Every row comes from one small tree of marks. The marks that hang from a mark follow it in brackets, in the order of their numbers. Every link used is in the known rows. Which tree was each row made from?
Known rows:
z_995(z_872(z_590(z_503 z_529))): [-30.9 -10.2  14.1 -16.3  -7.0   2.8  31.5  30.9 -14.4   7.3   8.1  -8.1
 -61.8 -14.9 -14.4 -27.2  -2.5  -1.8  -5.1 -20.1  11.8   6.7  -8.0 -21.7
   2.6]
z_995(z_872(z_590(z_503(z_99)))): [-25.4 -30.2 -14.7   4.6 -10.6  -1.3  18.2  35.1  -9.5  22.7  30.3  25.7
 -15.7  -9.9 -18.2 -16.1  -9.8  -3.1  -5.9   0.0   8.8 -19.2 -12.7  -0.9
  20.8]
z_917(z_529(z_331) z_868(z_590(z_5))): [-34.3   8.7   5.8  14.6  12.7   5.1 -26.3 -30.3 -16.9   1.7  -3.5 -34.1
  54.3  22.3  16.9  34.3 -45.1   4.9  -4.3  22.6  20.2 -17.3  -7.7  -8.3
  10.2]
z_868(z_590): [ 22.2   5.5 -30.4  14.9  -4.5 -18.8   2.0 -27.6 -12.8  13.7 -14.9  38.9
  41.0  -7.9  13.8   7.4  14.4 -12.0   0.2 -17.6 -34.0 -17.4  -2.1  -6.4
   4.5]
z_617(z_529): [ 19.3 -13.1  -1.7   6.5   8.5   1.2   4.5   3.2  11.3  -4.9 -20.9  50.4
  13.6   4.3   9.6   1.4  13.0   5.6   9.0  -0.8   6.8 -23.7   1.7 -18.6
 -12.0]
z_872(z_590(z_5 z_529)): [ -7.9  12.9  25.3 -26.5  -2.1  -0.8  11.7  -3.3   6.0  16.5  -8.5  -9.8
 -30.5   1.6 -12.3 -22.6  -7.3  15.6  10.9  11.0  11.9  13.9  20.9  -5.7
  10.2]
z_529(z_331 z_917): [ 23.7  10.2 -14.9   4.0   0.8 -25.2  -8.2   7.3  32.1  -7.6 -20.8  10.8
  25.3  -4.7   7.1  19.8  22.1 -11.4  15.5 -12.2  -2.8  -5.7   0.4   7.4
   5.8]
z_868(z_590(z_5(z_617) z_474)): [ 22.8   0.8 -16.1  -3.2   2.0  11.7 -10.5 -31.5 -22.8  26.9  -6.2  16.1
   2.2 -17.1  18.2   8.0  22.9 -20.1 -16.0  11.4 -35.7  18.9   9.3  -2.8
 -22.0]
z_529(z_917): [ 23.2  -0.7 -14.9   8.8  -5.7 -23.8  -5.6  -4.0  21.8  -2.0 -15.1  39.9
  22.0   4.1 -10.0  -0.5  22.8 -16.0   4.1 -28.5 -22.5  -7.4   4.5   7.1
  -9.7]
z_872(z_995): [ 37.3   9.8 -20.2  -9.2 -11.3 -37.1   5.8 -11.7  18.8   4.5   4.8  40.8
   7.3 -18.3 -14.5  -5.7  -9.0   7.9  17.4  -4.2   4.9 -21.7   9.1  -6.3
   6.7]
z_868(z_590(z_5(z_617(z_529(z_917))))): [-48.2  -5.4   5.1  -4.2   1.1  21.0 -26.8 -31.2   6.5  15.6 -26.8  -8.7
  -3.2   4.4  -4.5  21.3  57.3  11.7 -15.5  -2.3 -31.5  -9.8  22.6   6.1
 -31.2]
z_917(z_868): [ 30.5 -14.5 -23.1  23.3  -4.5 -10.4   3.4 -12.6  -4.5 -14.7   4.8  32.2
  50.8   5.0  10.2   5.5 -18.0 -16.2   0.6 -15.1   4.0 -26.4 -23.8  -0.5
 -11.1]
z_995(z_872(z_590(z_5 z_503 z_529))): [-50.5  -2.3  46.1 -26.6  -4.9  13.8  29.3  22.4 -17.1   4.6   3.5 -33.3
 -77.1  -4.0 -12.0 -30.8  -0.5   9.5 -13.8   0.6  19.1  24.1  11.6 -26.0
  -3.3]
z_590(z_5(z_617) z_529(z_917)): [-15.8   2.6  32.3  -6.5  -6.2   9.6 -19.2 -11.8   0.2  21.4  -8.4 -18.2
 -37.4  -4.9 -16.5 -11.9  38.0  -4.9 -14.2   3.9 -12.4  22.9   7.7  11.5
 -19.6]
z_529(z_331 z_917(z_868(z_590))): [-11.1   7.4 -31.0  23.0  -4.7 -11.0 -18.6 -19.9   8.6 -26.9  -9.7 -24.4
  71.0  12.4  18.6  45.1  11.6  -6.4   2.5 -16.6 -19.0 -26.3 -19.2  21.2
   4.9]
z_917(z_529 z_868): [  6.3 -20.5 -16.2  24.1   6.9  -8.3 -15.4 -14.2  -8.4   4.6  12.9  29.3
  52.4  14.1  -9.0   4.5 -58.0 -14.7  -2.9  -9.1  18.1 -30.9 -25.1  -8.8
  -7.9]
z_5(z_617(z_529(z_331 z_917(z_868)))): [-19.9 -22.8 -23.4   7.3   7.6  14.7 -22.0   2.5  28.4 -15.9  -8.0 -17.5
  27.8  -5.7   5.2  42.9  23.1   0.6   4.7  -2.9  16.8 -33.4 -21.4  20.8
 -25.3]
z_590(z_503(z_99) z_529): [ 15.6  -6.0  34.4  43.3   3.9  24.6   7.1  31.0 -33.6  10.0  25.4  17.8
  -6.1   7.3   1.5 -39.5  -3.0  -1.6 -13.5  24.6  15.6   9.2 -25.8   9.6
  41.9]
z_5(z_617): [ 41.7 -13.1 -35.7   1.2  -5.5 -16.7   4.0 -16.4   3.6  34.6  -2.7  49.0
   5.9 -38.7  -2.1  -2.9  17.0 -27.8  -0.9 -12.9 -13.2 -11.9 -11.9   1.2
 -14.5]
z_5(z_617(z_529(z_917))): [ -5.4 -23.2 -18.3  -0.1   0.8   4.1 -18.7  -2.5  27.5  11.8 -18.9  29.9
  -3.6 -11.3 -15.1  12.2  46.1  -4.5  -0.6 -16.3 -12.7 -20.2   0.8   8.0
 -32.8]
z_617(z_529(z_331)): [ 19.7  -1.9  -1.7   1.3  12.8  -0.8   4.6  14.8  23.4  -9.7 -26.1  25.6
  14.2  -3.0  27.2  20.9  12.0   9.7  22.6  16.1  26.8 -21.2  -0.7 -18.1
   5.8]
z_529(z_331): [ 47.3   7.4 -18.7   3.4   3.9 -21.7   7.5   4.5  14.4   2.0 -15.7  26.3
  26.4 -17.0  22.3  14.1   3.2 -13.0  19.9   5.4  11.7  -9.1  -7.4  -8.5
  17.8]
z_868(z_590(z_5 z_474 z_529)): [ 12.0  17.5  35.1   5.8   5.2  21.0  -6.4 -14.8 -34.6  -0.9  -9.6  -5.7
  -8.2  19.7  26.2  -7.9   9.6   2.1 -10.2  25.9 -22.9  32.1  10.0 -13.8
  -1.5]
z_917(z_529 z_868(z_590)): [-16.5 -10.8 -26.2  30.3   3.5  -6.1 -21.0 -35.2 -25.2   9.4   9.0  16.1
  67.9  16.5  -2.3  19.1 -46.0 -11.1 -10.9 -13.8  -7.0 -36.1 -24.4  -5.6
  -0.1]
z_617(z_529(z_331 z_917(z_868))): [-16.7 -12.4  -5.1  16.0   8.8   8.5 -18.3  10.1  30.1 -44.1 -14.8 -13.3
  44.9  23.6  12.8  39.2   9.8  12.8  12.2  -0.3  23.1 -32.4 -14.5   9.9
 -12.5]
z_529(z_331 z_917(z_868)): [  8.8  -0.8 -22.0  18.5   0.0 -14.5 -12.3   0.6  23.9 -29.9  -5.5  -9.9
  53.8   9.9  10.5  30.3   0.7 -10.3   9.9 -13.1   7.5 -21.0 -16.9  17.7
  -1.3]
z_868(z_590(z_474)): [ 48.0   3.3 -29.5  13.8   1.6  -8.6  -0.1 -15.5 -16.3   2.4  -6.7  45.5
  36.8  -0.3  24.9   5.8   9.3 -19.1  -4.1  -9.1 -37.3   1.0  -3.7  -8.8
  -4.2]

Write each row's tree:
[ 16.0  10.0 -18.3 -23.6  -5.2 -29.3  31.6   7.9  30.6   8.2  13.5  11.4
 -21.5 -29.9 -33.9 -26.6 -24.3  14.4  16.6 -19.6  18.6  -6.8  18.9   9.4
  23.1]
z_872(z_590(z_503) z_995)
[-14.1 -25.7 -24.3 -46.6  -7.8  -2.6   5.0   0.6  -2.1  34.6   5.3   9.8
 -52.7 -29.8 -11.0   5.8   5.2 -14.1  -4.7   5.6  -8.7  10.6  15.1 -19.9
 -38.5]
z_995(z_872(z_590(z_5(z_617) z_474)))
[-32.7  15.4   1.8  14.1  -2.5   0.7 -21.5 -26.1   3.3 -27.0 -16.1 -47.1
  54.2  23.7  20.3  40.1  14.7   4.0  -3.2   4.4 -10.1  -9.2   3.7  18.8
  -1.3]
z_529(z_331 z_917(z_868(z_590(z_5))))
[  9.6  -2.6 -27.3  23.0  17.9   5.4 -25.2 -12.0 -18.8  -5.9   9.0  -5.3
  67.0  16.1  23.2  37.8 -53.5 -13.8  -1.0   9.5   8.1 -14.4 -27.4  -2.6
   9.3]
z_917(z_529(z_331) z_868(z_590(z_474)))
[  8.4 -21.4 -20.0 -17.7   0.0  -3.2  29.6  33.3  -4.5  -3.1   9.7  23.1
 -38.4 -16.2  -3.5 -14.0 -11.1 -20.3  -6.0 -23.5   0.2  13.0   0.9 -22.2
 -13.2]
z_995(z_872(z_590(z_474 z_503)))
[ -5.0 -10.2 -16.1  -4.8   7.8   3.1 -18.3  10.9  37.9   6.6 -24.7   3.9
  -2.8 -17.9   0.1  30.7  45.4  -0.1   9.4  -1.0   6.9 -18.8  -1.8   7.6
 -13.0]
z_5(z_617(z_529(z_331 z_917)))
[-13.4  24.2  24.5 -44.1  -9.6 -16.9   9.0  -8.9  23.3  18.0   5.6 -24.2
 -48.5  -6.8 -32.7 -21.3 -20.0  41.0  23.6  18.9  22.5   3.9  33.1  -1.5
  19.2]
z_872(z_590(z_5 z_529) z_995)
[ 25.9  10.8   0.9   4.6   4.5   5.4  -4.5 -22.0 -21.2   0.7 -12.1  21.4
  17.8  11.7  27.2   4.3   9.2  -9.0  -7.6  11.4 -30.7  18.3  18.1 -11.6
  -9.6]
z_868(z_590(z_5 z_474))
[ 31.5  16.3  35.5  17.8  17.5  18.7   0.7  45.7   1.9 -31.0  -6.6 -27.5
 -22.2   8.6  17.2 -11.3  14.2 -13.3  -3.2   1.8  10.2  48.5  -9.1   8.1
  15.6]
z_590(z_474 z_503 z_529(z_331 z_917))
[-15.6  -2.9 -30.9  28.1 -10.3  -9.7 -17.2 -31.4  -4.4 -20.7  -1.3   2.6
  71.4  18.7   0.8  24.0  12.2 -11.0 -10.4 -35.7 -37.8 -27.9 -15.1  21.3
 -12.1]
z_529(z_917(z_868(z_590)))
[ -5.7  15.4  -1.4  24.9  -0.2   7.5  -5.8 -13.1 -22.4 -17.2  -0.6 -34.7
  44.7   7.0  32.5  24.6  -4.5   2.7   0.9   9.3   4.5 -16.0 -35.7   3.2
  22.6]
z_917(z_868(z_590(z_529(z_331))))
[ -6.5 -12.1  11.6 -16.3   1.1  12.2  27.3  41.9 -18.8  -4.2  14.9  -5.6
 -67.5  -9.6  -5.4 -27.0  -8.2  -7.2  -8.3 -12.6   6.2  26.9  -8.1 -25.3
  -4.1]
z_995(z_872(z_590(z_474 z_503 z_529)))
[ 43.8 -10.3  -7.7  -9.0   5.5   7.3  -4.8 -11.3  -7.6  23.3  -2.3  30.9
 -15.4 -19.6  11.2  -5.8  10.2 -25.0  -8.3  18.4 -10.7  23.9   8.7  -6.0
 -29.1]
z_590(z_5(z_617) z_474)
[ 29.9  -1.9  24.2  -8.2   5.7  23.1  -7.8  -3.2 -21.0  23.2   0.0   2.2
 -45.0 -11.7  12.0 -17.2  11.7 -13.1 -11.6  28.7  -4.0  38.1   1.7  -7.8
 -19.9]
z_590(z_5(z_617) z_474 z_529)
[ 21.7  12.8  -7.7 -44.8  -3.0 -21.6  10.2  -4.0  32.0   7.7   7.4   7.7
 -24.8  -7.0 -21.0 -10.5 -30.7  24.5  23.6  16.5  11.9   9.9  42.2  -0.6
   3.0]
z_872(z_590(z_5 z_474) z_995)
[-17.3 -17.0 -17.5 -16.7  -7.9 -13.7  33.7  22.1   1.4   7.9   5.6  17.7
 -35.4 -23.6 -12.7 -15.3  -4.6 -12.8  -4.3 -33.0   3.8  -5.9   0.4 -19.6
  -5.0]
z_995(z_872(z_590(z_503)))
[-40.3 -29.3   8.0   3.2   3.3  27.8 -25.3 -14.4  14.4  -9.8  -6.5 -15.2
   8.6  13.9  -8.0  20.7  24.5   7.1 -12.8   3.3   5.3 -20.8   3.8  15.3
 -47.6]
z_590(z_5(z_617(z_529(z_917(z_868)))))
[ -3.8  17.5  13.7 -30.7  -4.3 -15.7  28.0   1.7  27.7   8.5   6.3 -12.3
 -39.5 -19.6 -29.5 -31.2 -23.0  24.4  10.8   2.7  25.4   9.8  37.9   4.0
  15.6]
z_872(z_590(z_5 z_503) z_995)
[ 56.9 -14.9   0.6  43.4   9.6  19.3   6.3  34.7 -20.4   1.7  26.8  50.1
  15.5   6.7  12.8 -27.3 -13.0 -19.3 -10.6  21.9   2.7  14.6 -18.4  10.1
  23.2]
z_590(z_474 z_503(z_99))
[-28.1  -8.4  -4.3 -28.7 -14.6 -15.6  16.0  12.9  -3.9  16.3   2.9   7.7
 -43.7 -12.0 -16.8  -7.5  -1.6   4.8   7.6 -12.8   1.2 -12.7  -5.7 -25.9
  -3.4]
z_995(z_872(z_590(z_529)))
[-21.5  13.7   6.0 -50.2 -12.1 -12.2   2.9 -17.2  20.0  44.5   8.9 -29.7
 -65.0 -35.3 -39.8 -19.5  -5.5  30.3  13.3  18.8  17.5   3.2  26.4   8.2
   6.9]
z_872(z_590(z_5(z_617) z_529) z_995)
[ -1.8  16.6  -6.8 -45.6 -10.4 -33.7  12.6 -17.4  37.2  18.8   1.6   5.3
 -21.1 -14.3 -31.7 -10.6 -22.7  29.6  24.5   8.6  15.5 -10.1  44.1   0.1
  10.4]
z_872(z_590(z_5) z_995)
[ 34.5  12.0   1.2  16.2   3.8   7.9  -4.0  -6.2 -31.6  -0.5  -5.6  17.4
   9.4   7.6  23.2  -4.4   9.4  -7.7  -6.1   1.8 -30.1  15.3 -12.0  -9.3
   7.8]
z_868(z_590(z_474 z_529))
[ -9.4   7.4  14.5   0.9  -7.5  -0.1  13.6  29.0   3.5  22.6  42.9 -10.5
 -33.9 -10.1 -40.0 -41.8 -29.5  34.0  10.0  24.9  29.7  -6.2  -2.7  25.0
  59.5]
z_872(z_590(z_503(z_99) z_529) z_995)
[  9.8 -22.3 -38.9 -29.5  -6.6 -19.8  14.4  17.1   5.5   8.1   4.5  39.6
 -22.3 -12.4  -3.8   6.1 -10.5 -13.2   8.8 -17.7 -10.5  -6.5   4.1 -26.0
 -20.8]
z_995(z_872(z_590(z_474)))
[  9.1  20.4  52.6  17.0  12.7  37.0   9.4   2.5 -45.2 -12.4  -2.3 -23.3
 -27.6  15.6  25.6 -28.3   8.7  -3.8 -25.2  17.4 -11.6  51.7   7.1 -10.2
   6.5]
z_868(z_590(z_5 z_474 z_503 z_529))
[-57.0  -7.1  16.9  16.1   2.8  26.3 -25.1 -28.5  -0.1 -33.5 -16.9 -24.8
  41.8  47.1   6.6  29.8  23.2  23.0 -12.2  -2.4 -13.6 -24.5   9.7   6.4
 -30.5]
z_617(z_529(z_917(z_868(z_590(z_5)))))
[ 17.0  -8.3   6.0  24.0   2.3  15.7 -17.1  10.0  -8.9 -37.2  13.3  -6.3
  21.7  32.9   4.4   0.8  -4.8  -9.9  -6.6 -10.3  -9.9  10.1 -24.0  12.2
 -18.4]
z_590(z_474 z_529(z_917(z_868)))
[ -4.5   6.2  11.8  19.0  -0.3   2.0 -14.8  10.4   8.9 -30.4  -1.5 -37.8
  27.8  18.1   9.5  19.5   1.1   1.2   7.2  -1.4  15.6  -5.9 -26.3  16.7
   7.2]
z_590(z_529(z_331 z_917(z_868)))
[ 32.2  -9.6 -36.1  27.4   1.0   4.3  -4.0 -22.5 -25.1 -22.0   7.9  24.0
  63.8  11.7  29.3  18.5 -13.8 -18.7  -9.5 -10.3 -27.6 -12.7 -22.2   2.2
 -12.4]
z_917(z_868(z_590(z_474)))
[ 12.7  23.6   5.6  10.1   6.2   4.7 -19.9   6.7  -5.7 -15.1 -15.5 -24.4
  12.5  15.0  23.1  20.8  30.3  -2.0   3.7   2.8 -26.4  22.4  -6.8   9.3
  14.5]
z_868(z_590(z_474 z_529(z_331 z_917)))
[-11.3   0.3 -27.0  23.6   9.9  -8.2 -21.3 -23.4 -14.4   4.1   2.1 -10.9
  68.1   9.2  14.7  36.3 -45.4  -5.8   0.1   2.2  12.8 -35.1 -28.5  -2.3
  17.9]
z_917(z_529(z_331) z_868(z_590))
[-13.4  16.2   6.5  18.0  -6.9  -4.4 -15.8 -14.7 -10.4   0.7 -12.3  -3.9
  14.0  15.1  -2.6   0.0  36.9  -0.9  -6.4 -21.0 -40.1   0.3  -5.1   8.4
   7.0]
z_868(z_590(z_529(z_917)))
[ 27.1  -0.9  44.2   4.1  14.6  40.5   7.3  14.7 -30.8  12.0   7.0 -11.9
 -61.2 -15.3  12.5 -38.3  10.6 -19.1 -27.6  20.7   6.8  57.3  -1.1  -3.4
 -12.4]
z_590(z_5(z_617) z_474 z_503 z_529)
[-17.3  25.7  45.8 -30.5  -1.6  -0.2  25.9   9.6  12.2   6.5  10.3 -40.1
 -65.8  -9.8 -31.2 -43.4 -21.3  35.7   7.7  12.2  32.6  25.2  30.3   3.0
  24.4]
z_872(z_590(z_5 z_503 z_529) z_995)
[  6.7  21.8  22.3 -44.0  -1.7  -6.2   5.8   5.4  15.6   4.3  11.7 -18.3
 -51.8   0.1 -21.2 -22.4 -27.5  36.3  20.8  27.4  18.3  24.6  36.8  -4.0
   9.5]
z_872(z_590(z_5 z_474 z_529) z_995)
[ -5.9  -5.5   9.0  24.5  -5.6   3.4 -12.2  -2.2  -2.2 -27.4   5.4 -11.2
  26.0  24.7  -7.4  -0.4   3.1  -4.8  -6.7 -18.2  -4.5  -8.2 -23.7  14.9
 -10.7]
z_590(z_529(z_917(z_868)))
[-16.1  -2.2 -11.3  40.2  -3.1   7.5  -0.8 -13.9 -14.7 -31.1   3.2 -12.6
  51.6  14.9   0.5   5.6  11.9 -18.0 -25.1 -41.8 -26.7  -9.1 -19.2  25.1
  -3.7]
z_529(z_917(z_868(z_590(z_503))))
[ 38.4   6.1 -19.6 -22.1   2.3 -19.0  28.2  19.4  24.3  -3.1  18.3  16.1
 -28.4 -22.6 -23.1 -27.4 -31.6   6.5  14.4 -11.1  12.8  12.4  20.4   8.3
  16.4]
z_872(z_590(z_474 z_503) z_995)
[-13.3 -13.3  13.2 -27.0   2.8   7.8  25.4  26.6  -7.9  -3.8   4.7  -0.5
 -57.2  -5.1  -0.5 -17.8 -11.1  -8.6  -9.7  -2.7   7.6  30.4  20.4 -25.3
 -21.6]
z_995(z_872(z_590(z_5 z_474 z_503)))
[-24.0  11.4  57.2  41.6   2.8  40.7  -1.9   3.9 -53.8  13.5  16.2 -21.0
  -5.1  21.5  13.3 -30.5  10.5  13.7 -25.6  41.9  -4.8  19.9  -6.6  10.5
  42.0]
z_868(z_590(z_5 z_503(z_99) z_529))
[-16.4   7.0  14.6 -10.2  -6.9  -2.8  11.8  15.4  17.5  21.1  31.6  -5.7
 -23.0  -5.0 -36.0 -31.8 -30.3  33.0   9.0  35.3  31.1  -2.0  27.6  22.4
  43.7]
z_872(z_590(z_5 z_503(z_99)) z_995)
[-32.9  -9.8  -5.2 -39.0 -12.7 -18.0  14.3  -2.8   5.9  17.8  -7.6  10.5
 -33.9  -6.4 -13.8   0.6  -1.1   5.1   4.5  -2.9   0.9  -9.2  23.0 -27.3
 -19.3]
z_995(z_872(z_590(z_5)))
[-27.4  12.3  42.6   9.7   3.1  15.2 -19.9   3.3   4.8 -32.1  -8.0 -59.8
   9.4  30.4  12.6  17.0   3.2  12.2   2.4  20.9  23.5  10.7  -6.5  11.5
  -0.3]
z_590(z_5 z_529(z_331 z_917(z_868)))
[-15.0   9.1 -11.6  35.5   3.5   5.5  -2.7  -1.9  -3.4 -36.1  -2.2 -40.3
  53.9   7.8  17.6  24.2  11.1 -13.1 -11.4 -24.2  -8.2  -7.1 -20.3  26.9
  11.8]
z_529(z_331 z_917(z_868(z_590(z_503))))
[ 41.1   5.5 -40.2 -35.1  -5.5 -34.3  11.7   2.5  36.2   8.0  11.8  33.2
  -8.1 -19.9 -22.7  -7.9 -31.4  12.2  28.8  -2.4   3.8  -7.0  22.0   4.1
   8.5]
z_872(z_590(z_474) z_995)
[-38.2 -21.9 -23.3 -47.3 -14.3 -13.4   7.5 -10.2   5.5  46.0   0.3   4.6
 -50.7 -37.0 -21.6   5.9  11.5  -7.4  -2.8  -3.7  -3.8  -8.9  14.5 -19.8
 -31.9]
z_995(z_872(z_590(z_5(z_617))))
[-27.7   1.7  -4.1 -33.6  -6.7 -16.2  12.8  23.4   6.4  11.8  -3.5 -19.2
 -39.5 -18.4   2.3  11.9  -0.8   9.4  18.8   1.9  20.5  -9.3  -7.3 -23.8
  12.5]
z_995(z_872(z_590(z_529(z_331))))
[-35.6  24.6  59.3  18.8   3.1  23.1  -1.8  -5.3 -23.0 -11.4 -14.2 -43.0
 -21.8  21.7  -1.1 -23.4  35.7   3.1 -25.6  -7.8 -22.5  36.2  13.6   7.7
   6.8]
z_868(z_590(z_5 z_503 z_529(z_917)))
[ 19.2   1.0   8.0  17.5   8.3  14.1 -19.4  22.0   3.7 -42.7   3.4 -32.2
  22.5  25.9  21.0  19.3  -4.4  -6.3   3.0   6.7  11.4  13.7 -26.7  14.9
  -1.0]
z_590(z_474 z_529(z_331 z_917(z_868)))
